Each row was made from one small tree. Brackets hold a mark, then the marks that hang from it, in the order of their numbers. Every link used is in the known rows. Write each row's tree.
In the rows, 128 means zero.
Known rows
[Q57 Q528]: [108 114 128  85 122 171 160 113 164 135 173 151 115 104 159 115 162 121
  76 140  93 149 110  73  93 135 172 152 153 129 123  95  92 143]
[Q451 Q194 [Q336 Q978]]: [ 88 112 143 138 143 126 142 103 179 173 181 140 142 114 142  84 156 121
 108 140  87 134  95  34 107 104 189 158 126 152 141  67  88 132]
[Q528 [Q57 [Q223 [Q238 [Q194 Q451]]]]]: [110 106 133  80 145 134 166  84 120 142 201 128 134  85 135 120 148 121
 112 130  96 142 121  82 118 150 151 125 119 140 128 102  96 152]
[Q443 [Q784 Q303 [Q757 Q238] Q957]]: [107  69 108  98  79 123 154 129 204 165 192 142 122 108 210 126 170 125
  86 137  95 174 111 104 111 114 145 175 139 150 136  73 115 133]
[Q303 [Q784 [Q757 Q238] Q957]]: [ 90  86 107 107  97 172 156 132 166 129 181 132 136 135 188 137 113 129
  82 126 125 169 135  84 100 126 129 147 127 146 150  93  93 130]
[Q223 [Q238 [Q194 [Q451 [Q336 [Q978 Q224 Q957]]]]]]: [109 144 124  97 114 129 183 102 175 146 171 138 126 144 142  84 127 130
 139 132 122 141 100  77 109 159 138 158 115 139 147  65 115 132]
[Q451 [Q194 Q238] [Q336 [Q978 Q224 Q528 Q903]]]: [120 113 141 158 150 135 154 114 165 174 171 140 148 107 145  74 166  99
 125 140  86 131  90  71  83 109 154 161 131 141 133  86  93 115]
[Q451 [Q194 Q238] [Q336 [Q978 Q903]]]: [ 98 103 125 145 152 127 145 105 172 161 182 134 146 117 143  73 158 107
 117 148  82 127  89  71  87 100 163 153 128 142 130  91  85 129]
[Q451 [Q194 Q238] [Q336 [Q978 Q528 Q903]]]: [115 111 131 139 156 129 150 108 163 171 170 139 150 112 142  80 165  99
 112 146  91 126  81  74  85  95 161 162 126 136 131  99  90 115]
[Q443 [Q784 Q757]]: [107  99 126 101  94 120 158 123 222 171 195 145 123 119 202 122 166 118
  98 128  86 152 116  59 130 122 175 172 142 161 136  65 105 131]
[Q57 [Q223 [Q238 Q194]] Q309 Q528]: [110 107 106  93 124 164 198  73 155 146 192 143 124  69 147 118 164 121
  70 148 121 119 125  63  77 174 138 133 156  98 126 128  98 147]
[Q978 Q224 [Q336 [Q451 Q194]] Q528 Q903 Q957]: [168 132 137 166 147 157 165 106 162 171 155 178 117  25 101  93 197 122
 121 171  73 132 133 106 119 115 121 157 139 103 160 111  93  90]
[Q978 Q224 [Q528 Q57] Q903 Q957]: [170 115 145 101 172 148 164 108 149 164 166 157 124  32  99 111 213  96
 108 143  71 131 138 132 104 131 129 151 138 109 138 133 105 100]
[Q194 [Q451 Q336]]: [ 93 120 121  84 122 145 139 106 171 123 174 117 121 114 163  75 146 140
 135 128  99 120  83  69  96 129 178 142  95 176 134  46  90 129]
[Q443 [Q784 Q303]]: [113  76 116  77 107 110 141 111 200 165 185 137 105  96 201 114 184 133
 105 130  74 174 103  88 112 106 185 177 152 137 135  91 108 140]
[Q303 [Q784 [Q757 [Q238 [Q194 Q451]]] Q909 Q957]]: [ 96 121 113 117 101 149 155 146 165 143 162 123 135 146 190 139  93 137
  94 123 138 164 117  93 109 144 122 151  88 163 153  96  89 111]
[Q528 [Q57 [Q223 Q238] Q309]]: [126  87 119  83 142 144 178  75 142 155 218 123 131  51 120 125 168 113
  93 130  83 136 135  75 105 153 147 119 142 140 134 124 106 144]
[Q223 [Q238 [Q194 [Q451 [Q336 Q978]]]]]: [102 142 117  91 117 125 178  97 168 147 175 134 128 150 148  92 119 126
 135 132 125 141  88  70 108 151 146 156 113 147 147  67 109 135]
[Q757 [Q238 [Q194 Q451]]]: [110 107 128  92 117 126 166 114 149 160 182 125 148 143 187  92 125 145
 155 104 127 166  83  68  93 164 133 151 103 165 128  67 101 127]
[Q194 Q238]: [118 103 114  75 125 151 158 132 165 139 185 117 141 140 184  88 155 112
 125 125  92 169  97 112  81 142 151 147 146 148 132 105 111 143]
[Q238 [Q194 [Q451 [Q336 [Q978 Q903 Q957]]]]]: [ 98 133 131  96 141 101 158 116 175 156 164 129 131 122 142  88 140 143
 144 150 106 111  79  80 101 133 165 139 101 143 145  80  83 126]
[Q757 [Q238 [Q194 [Q451 [Q336 Q978]]]]]: [109 116 135 106 110 131 168 116 152 157 182 128 152 143 169  89 126 145
 163 103 123 144  82  64  99 150 135 151 101 163 126  61  94 126]
[Q784 Q303 [Q757 [Q238 Q194]] Q909 Q957]: [103 110 121 127 101 117 146 156 168 192 176 132 147 131 200 143 142 112
  89 133 122 177  78 162  93 145 110 155 110 167 152  91 112 122]
[Q336 Q451]: [ 88 108 115 109 107 141 130 107 151 147 177 131 117 100 146  89 121 126
  95 141  77 155 112  70 109 111 174 133 126 152 137  66  97 132]
[Q303 Q784]: [ 96  94 113  84 125 160 145 115 162 128 172 126 118 122 178 124 126 137
 100 119 102 167 127  68 103 116 169 150 139 134 150 111  86 137]
[Q336 [Q451 Q194] [Q978 Q224 Q528 Q903]]: [127 121 131 192 135 140 149 115 140 191 162 158 127  75 120  83 119 106
 102 142  79 147 125  66 113  83 160 149 135 139 136  87  82 106]
[Q443 Q784]: [116 102 122  69 109 124 151 111 206 159 185 139 114 106 189 107 176 133
 110 128  78 164 120  57 125 126 185 172 140 148 138  82 103 134]
[Q194 Q238 [Q451 [Q336 [Q978 [Q528 Q57] Q903]]]]: [131 119 116 105 123 147 163 127 150 122 172 112 136 118 143  73 141 117
 146 133  96 107  75 115  82 112 143 144  96 162 116  87  92 117]
[Q194 Q238 [Q451 [Q336 [Q978 Q528]]]]: [125 127 121  98 109 154 165 135 160 123 164 109 140 142 163  66 135 124
 149 125 108 116  71 105  80 119 152 154  98 164 121  75 101 122]
[Q223 [Q238 [Q194 [Q451 Q336]]]]: [ 97 137 114  80 121 120 173  90 167 143 173 131 124 146 158  92 125 125
 131 135 124 148  83  69 101 161 143 154 108 148 147  62 112 134]
[Q336 Q451 [Q978 Q528 Q957]]: [134 140 133 121 108 154 160 130 152 164 151 151 132  96  98  95 131 124
  92 140  89 128 127  94 130  75 172 161 129 116 136 104 101 114]
[Q194 Q238 [Q451 Q336]]: [107 112 112  86 110 147 152 125 165 110 172 101 133 141 176  61 138 129
 147 129 103 126  69 103  73 136 151 143  95 170 120  63 102 127]

Which tree is each row?
[ 85  95 111 132 118 121 133 108 148 162 172 124 125 115 164  75 111 119
  84 149  84 177  99  61  93 113 166 142 118 150 130  73 104 123] | [Q336 [Q451 [Q194 Q238]]]
[134 136 164 113 122 157 161 124 172 154 174 146 138  86 103  99 184 117
 131 128  79  99 116  82 118 111 168 154 133 133 139  79  98 124] | [Q451 [Q336 [Q978 Q224 [Q528 Q57] Q957]]]
[188 139 143 125 156 177 176 117 177 160 164 180 123  33 111 108 230 120
 145 152  78 123 136 130 118 133 119 160 159 104 166 129  94 105] | [Q978 Q224 Q336 Q528 Q903 Q957]
[116 130 122  95 133 150 149 110 169 128 163 130 126 101 134  77 154 134
 134 134 100  98  92  90 103 106 170 152  96 154 133  74  84 119] | [Q194 [Q451 [Q336 [Q978 Q528 Q903 Q957]]]]
[114 139 148  89 134  98 171 124 162 168 159 127 134 119 135 102 140 139
 137 147 110 115  75  72 108 135 168 144  94 146 143  82  95 116] | [Q238 [Q194 [Q451 [Q336 [Q978 [Q528 Q57] Q957]]]]]
[ 89 130 136  86 131  99 156 117 170 159 167 121 129 132 169  91 134 144
 144 142 111 129  67  61  96 150 174 136  99 161 147  61  91 127] | [Q238 [Q194 [Q451 Q336]]]
[125 121 147 181 100 159 161 121 171 169 188 155 116  78 151  86 146 143
 144 144  70 167 127  47 126 146 150 136 150 162 161  49  93 130] | [Q978 Q224 [Q336 [Q451 Q194]]]
[113  99  99  90 122 187 191  69 155 132 197 144 121  59 145 114 171 117
  64 138 114 121 136  67  78 165 140 136 161 102 121 128 101 149] | [Q57 [Q223 Q238] Q309 Q528]
[121  92 120  86 141 126 183  79 140 158 212 116 129  60 124 120 153 122
 104 134  95 131 122  70 104 160 144 117 124 144 134 116 104 137] | [Q528 [Q57 [Q223 [Q238 [Q194 Q451]]] Q309]]
[124  81 128  85 147 140 169  88 144 161 218 120 134  41 126 125 176 119
  95 131  73 133 135  72 103 146 161 112 144 145 133 126  96 144] | [Q528 [Q57 Q223 Q309]]
[112  91 113  91 130 181 178  87 157 142 196 139 125  47 155 117 183 126
  67 141  99 115 134  65  77 156 161 126 165 109 120 131  88 148] | [Q57 Q223 Q309 Q528]
[162 127 113 126 159 146 160  98 157 160 152 170 123  42 100 101 193 118
  98 183  82 124 110 124 113  90 126 163 130  93 153 144  91  92] | [Q978 [Q336 [Q451 [Q194 Q238]]] Q528 Q903 Q957]
[116 106 117 191 127 138 151 125 160 164 170 148 129  89 107  59 121 118
 105 153  69 144 141  97 108  90 144 143 133 121 127  99  89 118] | [Q336 [Q451 [Q194 Q238]] [Q978 Q224 Q903 Q957]]
[109 143 143  87 132 103 168 126 169 165 153 128 135 130 149  93 139 142
 141 144 118 117  74  72 103 137 171 150  99 144 147  78  95 117] | [Q238 [Q194 [Q451 [Q336 [Q978 Q528 Q957]]]]]
[175 140 137 151 137 172 165 112 163 157 158 178 115  24  93  98 203 122
 133 164  70 118 137 123 122 116 117 152 145 102 160 113  92  96] | [Q978 Q224 [Q336 Q451] Q528 Q903 Q957]
[169 127 170  87 139 149 177 130 154 174 160 146 129  64 118 113 198 111
 110 128  85 152 133 104 111 149 146 163 136 121 141 108 129 105] | [Q978 Q224 [Q528 Q57] Q957]
[160 139 138 112 123 149 174 119 162 166 147 159 129  77 119 103 178 132
  99 168  96 146 106  96 122 109 143 175 126 105 155 121 115  97] | [Q978 [Q336 [Q451 [Q194 Q238]]] Q528 Q957]
[ 98 108 137 138 137 128 152 116 174 165 180 129 150 132 152  74 150 114
 117 140  89 139  87  58  91 109 171 157 128 147 131  79  97 131] | [Q451 [Q194 Q238] [Q336 Q978]]
[106 143 144  93 130 104 166 125 164 169 158 127 135 132 160  97 132 138
 145 139 117 122  67  63 102 137 174 146 101 156 146  70  90 121] | [Q238 [Q194 [Q451 [Q336 [Q978 Q528]]]]]
[ 96 122 112 108 111 162 146 145 175 141 165 128 127 131 181 147 114 123
  72 133 118 164 132  98 114 130 144 149 113 154 163 109  90 121] | [Q303 [Q784 Q757 Q909 Q957]]
[108 108 102  94 122 163 199  73 153 140 187 137 121  72 151 110 155 128
  76 146 126 115 118  62  74 176 138 134 143 106 122 120  98 142] | [Q57 [Q223 [Q238 [Q194 Q451]]] Q309 Q528]
[ 94 113 124 165 116 132 146 117 154 179 174 143 130 111 130  82  97 127
  91 141  82 158 122  47 124  83 184 146 130 150 135  78  86 129] | [Q336 [Q451 Q194] Q978]
[ 95 131 130 103 138 102 156 116 169 158 168 128 131 124 153  90 133 140
 148 145 107 114  75  71 101 134 169 133 105 155 146  71  78 127] | [Q238 [Q194 [Q451 [Q336 [Q978 Q903]]]]]
[100 113 115 117 112 130 133 155 181 181 175 133 131 113 192 143 156 102
  65 148 102 172  92 169 101 126 140 152 128 165 160  97 110 132] | [Q784 Q303 Q757 Q909 Q957]
[115 125 160 142 144 133 155 112 178 182 163 148 141 101 132  82 174 117
 112 139  93 129 105  47 107 112 177 171 125 133 142  73 102 114] | [Q451 Q194 [Q336 [Q978 Q224 Q528 Q957]]]
[116 151 128 100 115 131 184 103 163 157 166 139 128 143 150  92 124 120
 140 127 129 143  89  70 106 158 139 161 114 146 148  64 115 126] | [Q223 [Q238 [Q194 [Q451 [Q336 [Q978 Q224 Q528]]]]]]
[129 118 117 106 155 159 157 118 180 150 182 154 135  92 111  97 171 121
 117 136  79 124 140 119 122  94 163 151 154 117 140 133  81 141] | [Q336 [Q978 Q903 Q957]]
[100 132 136 116 135 106 159 121 170 162 169 129 130 122 155  86 132 140
 158 140 104 119  79  69 101 145 163 132 109 159 146  62  80 127] | [Q238 [Q194 [Q451 [Q336 [Q978 Q224 Q903]]]]]
[100 114 125 153 119 130 149 119 164 172 164 145 129 104 110  78 113 134
  83 153  83 149 132  66 128  79 179 155 124 127 134  93  96 124] | [Q336 [Q451 Q194] [Q978 Q957]]
[122  91 123  84 142 128 183  78 142 164 215 123 133  58 121 127 162 116
  98 135  89 135 128  70 105 160 144 117 139 136 136 124 105 143] | [Q528 [Q57 [Q223 [Q238 Q194]] Q309]]
[121 118 115 114 115 156 160 134 171 111 171 112 134 129 148  52 144 129
 158 130  94 108  90 120  81 124 141 145 102 155 119  76  93 125] | [Q194 Q238 [Q451 [Q336 [Q978 Q224 Q903 Q957]]]]
[136 120 131 133 143 168 163 130 183 154 185 156 133  88 114  87 173 121
 136 128  73 130 152 114 119 112 154 147 161 123 142 114  85 140] | [Q336 [Q978 Q224 Q903 Q957]]
[134 119 127 195 130 142 155 125 135 186 161 150 133  88 128  75 116 101
 109 144  81 151 120  83 102  85 146 149 135 135 130  96  88 105] | [Q336 [Q451 [Q194 Q238]] [Q978 Q224 Q528 Q903]]
[107 104 115 125  99 140 140 152 169 178 181 133 144 122 198 139 149 108
  82 125 115 178  89 167  96 136 112 158 115 171 146  90 114 125] | [Q784 Q303 [Q757 Q238] Q909 Q957]
[114 119 116 102 106 153 161 135 166 116 173 106 138 146 164  62 132 130
 154 126 102 118  76 104  82 123 153 147 100 169 120  69  97 130] | [Q194 Q238 [Q451 [Q336 Q978]]]
[ 98 121 117 116 103 151 155 144 166 150 166 127 138 143 186 145 104 129
  90 123 132 168 122  94 110 144 122 150 103 154 156 102  92 114] | [Q303 [Q784 [Q757 [Q238 Q194]] Q909 Q957]]
[114 116 107  72 132 137 124 139 160 164 162 125 117  94 171 123 171 124
  82 149  92 190  99 163  94 130 154 151 125 149 162 122 107 137] | [Q784 Q303 Q909 Q957]
